Each row comes from the steps of one path. Every step used is in the known rows, and no mark comes twice. Write the path behind each row, first mark first.
In the rows, 128 means zero.
Known rows
G, J, Y: [ 84 151 142 165  99 111 116 107 153 142 119 124 128 108 122 111 146 123
 113 142 123 147 115]
R, V, B, Y, P, G: [112 114 127 127 151  99 143  90 169 142  86 173  96 129 117 136  93 172
 120 150 128  63 133]
P, Y, V, B: [122  74 144 116 119 103 147 125 136 140 154 118 112 130 122 165 141 166
 146 157 137 100  94]
G, J: [106 144 144 159 107 108 132 105 153 140 120 135 121 111 136 125 160 134
 120 118 117 137 124]
P, G, J, B, Y: [ 93 139 146 113 127 103 103 107 175 154 107 176 103  95 105 134 159 204
 108  68 152 105  79]
R, V, B, Y, G, J: [ 89 128 134 163 136 139 139 101 166 116 142 158 115 136 105 128 150 195
 105 122 131  78 141]
G, J, P, V, B: [116 157 139 167 103 104 158  95 169 119 118 114 127 112 129 115 166 183
  96 132 149 104 170]
R, V, B, Y: [ 97 131 129 141 140 120 120  97 167 127 134 155 118 125 120 138 115 142
 131 136 136  85 135]
G, J, Y, P, V: [ 88 175 146 162  98  88 136  84 154 141  74 142 113 111 122  95 136 106
 105 157 121 133 176]
G, J, B, Y, P: [ 95 135 149 119 107 101 114 108 163 136  58 180 119 100 119 125 137  99
 104  75 138 103 107]
G, J, B, Y, V: [ 96 128 149 124 109 122 106 130 159 135 132 163 119 106 117 142 141 142
 111  62 140 113  78]
B, Y, G, J: [115 125 152 126 124 127 140 111 157 133 128 172 109 113 110 103 159 196
 114  85 114 110 115]
G, J, B: [ 78 155 142 164 100 106 100 106 151 146 116 128 128 103 119 148 166 126
 120  94 150 129 116]
P, G, J: [113 140 142 148 124 100 139 102 161 155 121 141 101 109 126 130 158 199
 116 121 120 128 108]
Y, J, G: [ 77 136 162 150 101 106 128  97 135 150 180 120 121  74 120 124 158 112
 139 130 105 162 117]
Y, V, R: [124 118 133 135 115 109 137 110 157 147 159 102 142 116 124 146 118 135
 158 156 111  85 109]
R, V, B, Y, J: [ 99 128 129 141 138 125 135  90 166 121 180 154 116  96 126 135 136 144
 125 135 127 116 124]
P, V, B, Y, G, J: [104 142 155 125 127 114 146  96 176 112 142 160 104 123 101 106 175 206
 106 114 139  74 169]
V, B, Y, J: [118 106 147 104 125 112 137 106 170 117 175 150 118  86 127 123 152 136
 128 123 127 114 103]
Y, G, J, P, V: [124 168 142 175 107 118 163  90 143 142 123 129 113 111 113  99 166 242
 106 103 129 121 181]
B, Y, G: [121 120 149 111 132 120 129 108 145 146 133 167 108 112 106 110 131 193
 142  95 118 101 125]
P, Y, J, G: [ 82 109 164 122 106 100 141  98 127 161 173 136 110  72 111 132 179 153
 145 136 115 165  90]
B, Y, G, J, P, V: [132 160 146 135 118 124 162  96 161 134 115 170 108 103 109  81 160 252
  98  74 128 106 157]
R, V, B, Y, P, G, J: [105 121 129 142 142 108 153  92 183 129  79 177  96 130 123 130 120 173
  92 139 124  71 125]
B, Y: [124 128 146 102 127 109 120 107 157 143 119 170 115 102 124 115 124 143
 141  98 119 115 109]
R, V, B: [ 88 140 122 180 130 115 122  92 148 135 141 114 124 133 127 156 123 132
 138 165 137  99 157]

Which path is each row?
[128 120 120 140 145 125 159  90 172 137 164 151 106  87 120 125 125 250
 106 124 138 107 103] -> R, V, B, Y, J, P, G
[142  98 139 141 100 121 174 127 133 149 121 133 116 111 133 133 152 217
 110 108 124 140  74] -> G, J, P, Y, V
[134 106 138  94 125 115 133 116 175 139 150 145 136 109 118 129 111 148
 151 127 113  70  86] -> B, Y, V, R
[127 143 137 167  99 117 152 108 152 139 104 125 132 102 139 113 150 172
 105 103 124 139 117] -> G, J, P
[131  93 144  88 141  86 146 103 173 138  79 168  98 117 118 124 107 162
 121 136 129  63 113] -> V, B, Y, P, G
[ 98 122 131 147 145 131 129  98 153 128 147 153 113 134 102 134 121 193
 133 132 134  70 148] -> R, V, B, Y, G
[ 94 137 145 108 121 105  86 108 156 151 115 166 120  94 109 137 132 135
 141  75 153 107 101] -> J, B, Y
[ 83 156 146 161  99  85 138  90 167 119  84 122 121 122 117 107 142  96
  97 181 136 101 181] -> G, J, Y, P, V, B
[108 121 143  94 133  84 109 100 159 164  66 181  97  97 107 135 110 164
 128  88 144  85 100] -> J, B, Y, P, G
[129 122 140 129 129  82 146  93 143 167  78 147  95 112 129 130 109 160
 137 141 113 109 131] -> Y, P, G
[116 150 141 174 107 116 166  95 156 120 133 110 121 121 109 111 172 233
  98 127 146  89 186] -> Y, G, J, P, V, B
[101 127 140 155 113 111 132 122 151 155 142 123 105 117 113 126 128 194
 108 143 117 137  85] -> P, G, J, Y, V
[ 93 140 142 161  96  99 132 102 148 140  71 134 126 113 127 104 125  86
 105 153 113 136 127] -> G, J, Y, P
[136 155 137 126 118 122 166  85 187 130 124 150 134  99 100  82 164 252
 107 104 129  62 150] -> B, Y, G, J, P, V, R
[ 81 119 147 144 109 110 120 108 130 159 123 139 111 110  93 153 193 215
 126  96 156 118 104] -> P, Y, G, J, B
[106 116 138  99 117 112  99 117 171 144 147 136 143 100 103 151 119 140
 150 102 144  61  79] -> J, B, Y, V, R
[105 120 129 137 137 108 136  94 162 126  84 166 116 130 126 132  95 105
 124 147 125  72 147] -> R, V, B, Y, P
[132 110 147 104 125 120 129 125 148 142 142 164 110 113 128 126 107 149
 140  96 112 114  93] -> B, Y, V
[103 155 143 144 121  88 128  87 158 131 141 117 115 118 122 134 150 142
 140 156 146  96 184] -> P, V, B
[102 128 147 105 116  93 104 105 150 148  64 175 117  99 115 132 111  98
 133  85 141  95 115] -> J, B, Y, P
[142 129 130 141 126 101 147 100 146 168 111 127 111  99 125 123 120 237
 128 116 130 123 112] -> J, P, G
[152 117 137 103 132 113 159  99 162 156 151 166 103  63 124 102 135 251
 115  88 122 137  77] -> B, Y, J, P, G
[ 91 138 141 149 112  85 123  98 154 160  67 145 104 105 116 146 144 155
 107 107 141 109 115] -> Y, P, G, J, B
[126 173 130 158 102 103 159  80 182 137 118 112 146  97 125 106 165 191
 116 138 132  91 158] -> G, J, P, V, R
[ 76 147 145 171 105 117 108 107 136 147 130 125 121 112 100 144 173 176
 121  90 147 116 131] -> Y, G, J, B
[143  72 135 124 109 111 165 128 134 140 138 110 124 121 125 150 131 206
 130 142 145 101  88] -> J, P, Y, V, B
[ 62 127 150 147 126 125 125  92 160 124 186 148 120  90 108 129 141 123
 122 137 121 115 121] -> R, V, B, Y, J, G
[108 107 150 123 123 125 143 116 170 111 138 153 118 124 107 115 165 186
 106 109 131  77 119] -> V, B, Y, G, J
[142 128 131 142 121 106 162  94 146 162 158 127 109  70 131 120 142 238
 123 117 122 152 100] -> Y, J, P, G
[ 90 119 143 123 110  97 115  98 129 164 162 136 112  71 113 160 179 165
 148 110 153 156  87] -> P, Y, J, B
[ 97 124 141 113 108 119 110 121 186 132 140 143 146 102 107 144 146 141
 122  93 141  70  71] -> G, J, B, Y, V, R
[151  87 128 115 111 111 167 116 148 157 138 107 141 106 121 142 127 215
 148 148 129  88  75] -> J, P, Y, V, R
[ 86 125 168 109 112 114 126 102 152 143 172 162 117  67 114 106 150 124
 132 101 105 147  95] -> B, Y, J, G
